In the rows, zero is written as 128.
Known rows, with every step that occurs
bisug/teko/befiz/tipu: [141 159 133  84 144 155 125 165 130 146 131  95 125  95  97 134  72 123
  81 103 140 145 113  96 108]
rilil/teko/befiz/tipu: [112 141 151  92 152 190 162 106 131 168  68 152 122 121  96 127 111 101
  60 125 159 155  78 125 126]
bisug/tipu/befiz: [115 137  82 143 183 138 158 110 134 123 117 116 131 125 153 100 150  86
 151  92  91 171 161  69 136]
befiz/bisug/rivi: [159 111 124 114 127  77  59 148  58 159 100 165 126 135  75 145 159 160
 109 123 132 163 136 129 121]
befiz/bisug/teko: [191 149 155  99 129 108  56 183 104 162 168 119 129 108  76 154 112 103
 118 127 124 145 110 129 129]
teko/rilil/bisug: [ 91 102 113 181  87  98 151 105 115 126 121 128 137 116 118 176 160 153
 143 202 144 125 158 138 128]
rilil/teko/befiz/tipu/bisug: [126 144 155  85 154 175 156 120 125 142  75 160 124 115  88 131 116 102
  69 119 175 162  87 116 125]
rilil/teko: [125 133 150 121 155 180 113  75 140 164  92 155 120 108 120 139 113  80
  81 171 143 172  85 159 134]
tipu/befiz/nagifa: [112 129 128 117 159 152 154 103 189 108 124 111 146 165 189  88  97  70
 184 112  36  89 154 122 150]
tipu/bisug/teko/befiz/nagifa: [154 164 145  98 125 125 100 139 146  73 143 126 122 116 137 104  84 129
 138 115 145 108 127 114 119]
befiz/teko/rilil/bisug: [102 104 125 185  62  86 124  64 108 114 164 129 112 146 164 135 159 140
 189 173 122 113 171 147 124]
bisug/tipu: [103 134  81 165 161 131 131  97 124 124 115 162 109 113 156 119 150 117
 121 121 153 179 148  89  99]
nagifa/befiz/teko/rilil: [ 95 134 125 179  65 119 147 116 112 119 168 138 101 185 133 106 144 129
 157 107 109 111 114 178 167]
befiz/tipu/bisug: [141 104 126  92 170 116 144 174 117 106 119 192 138 106  90 172 111  96
 117 123 171 172 161  87  85]
teko/rilil/bisug/rivi: [ 87  85  96 180  80  82 128  83  77 130  90 124 125 112 106 172 184 190
 130 197 137 156 181 133 127]
nagifa/befiz/bisug/teko: [163 139 151 106 111 123 101 207 111 157 170 106 122 137  70 131 128 121
  88  83 111 117  67 162 161]
nagifa/befiz/bisug/rivi: [137 109 128 117 105 101 103 180  79 154 113 142 123 160  67 123 167 169
  82  79 120 132  89 161 151]
teko/befiz/tipu/bisug/rilil: [108 135 138  84 149 127 149 192 131 105 106 157 132 128 107 119 108 149
 118 110 172 111 124  87  91]
nagifa/befiz: [109 119 126 130 125 144 145 158 147 128 125 140 135 148 119 119 114 135
  87 105 130 109  76 172 142]
befiz/nagifa: [ 85 126 127 148 127 145 123  79 178 112 125 170 115 162 204 107  99 106
 157 143 109  87 143 142 109]
bisug/befiz/nagifa: [132 167 104 162 143 172 145  98 176 127 132 120 126 163 222 105  88 156
 163 102 117  83 146 144 129]
rilil/bisug: [120  56 132 122 128 111 130 113 155 126 112 117 162  79 151 165 136 160
  97 174 148  96 124 135  82]

Rows
[186 157 115 125 161 130 123 150 133  88 134 143 149 120 145 133  94 158
 145 110 169 131 139 130 122]  tipu/bisug/befiz
[ 79 153 130 133 112 149 149 100 174 106  94 150 126 176 191  76  88 151
 135 105 135  52 107 132 114]  teko/befiz/nagifa
[ 96 131 100 199  84 123 168  88 136 125 134 104 126 139 173 155 156 176
 171 168 126  90 175 141 145]  teko/rilil/bisug/befiz/nagifa
[ 87 111  87 187 112 101 174  99 109 121 122 101 131 115 126 152 194 136
 166 164 108 148 185  93 149]  teko/rilil/bisug/tipu/befiz
[192 153 123 134 139 118 113 123 128  81 161 137 133 138 173 111 108 153
 179  99 158 119 153 131 124]  tipu/bisug/befiz/teko
[ 93  92 115 172  52  89 139  93  87 124 138 113 103 165 130 115 186 181
 134 117 109 113 134 172 156]  nagifa/befiz/teko/rilil/bisug/rivi
[124 145 168  95 145 138  91 148 141 101 118 151 116 114 116 106 122 128
 131 172 157 132 104 135 117]  tipu/bisug/rilil/teko/befiz
[115 155 154 111 139 189 137  89 144 157  71 143 125 127 119 106 101 116
  70 138 157 137  61 150 140]  rilil/teko/befiz
[140 157 167  97 129 165 118 119 121 175  86 147 125 137  88 119 126 116
  77 122 156 132  57 147 151]  rilil/teko/befiz/bisug
[140  95 139  97 114 123 118 131 154 131 125  57 149  64 134 145 118 178
  76 149 144  85 104 120  96]  rilil/bisug/teko/befiz
[148  78 137 106 126 118 102 124 151 136 140  66 148  51 136 170 120 148
  87 175 133 115 126 130  91]  rilil/bisug/teko
[114 117 136 142  96 128 132 123 139 122 159 135 114 173 154  94 124 127
 126  87 113  98  94 177 142]  nagifa/befiz/teko
[125 110 150  81 176 139 121 169 124 127 125 177 115  99  88 158 131  85
 117 161 154 185 147  97  89]  befiz/tipu/bisug/rilil/teko
[126 107 126 142 106 105 154  92 132 111 156  75 144 152 157 112 148  98
 209 135  46 106 178 122 162]  tipu/befiz/teko/rilil/bisug
[179 159 140 105 138 114 114 179 105 146 165  71 148 133  69 135 126  69
 172 112  43 146 146 109 188]  tipu/befiz/bisug/teko/rilil
[127 142 123 151 116 117 143  95 124 109 160  98 132 175 149  98 123  78
 218 122  47 128 177 127 176]  tipu/befiz/teko/rilil
[122 136  88 152 162 123 150  81 125 116 146 111 114 142 183  79 160  83
 184  80  76 160 176  76 135]  bisug/tipu/befiz/teko
[174 162 143  90 137 117  93 159 129  80 138 118 135  96 103 119  81 133
 117 116 165 132 114 115 116]  tipu/bisug/teko/befiz
[103  67  96 144 141 106 146  95 139 127 110 116 139  72 163 148 182 159
 100 149 156 131 150  91  79]  rilil/bisug/tipu
[158 146  99 129 180 166 167 158 134 154 127 123 144 122 145 153  92 148
 116  91 149 144 150 109 110]  bisug/befiz/tipu
[135 126 160 111 134 101  60 201 116 160 156 149 122 134 104 136 142 125
 151 162 122 118 116 135 114]  befiz/bisug/rilil
[149 156 143 136  87 114 113 203  94 155 175 109 112 151  53 139 144 121
 111  98 110 128  85 162 180]  nagifa/befiz/bisug/teko/rilil
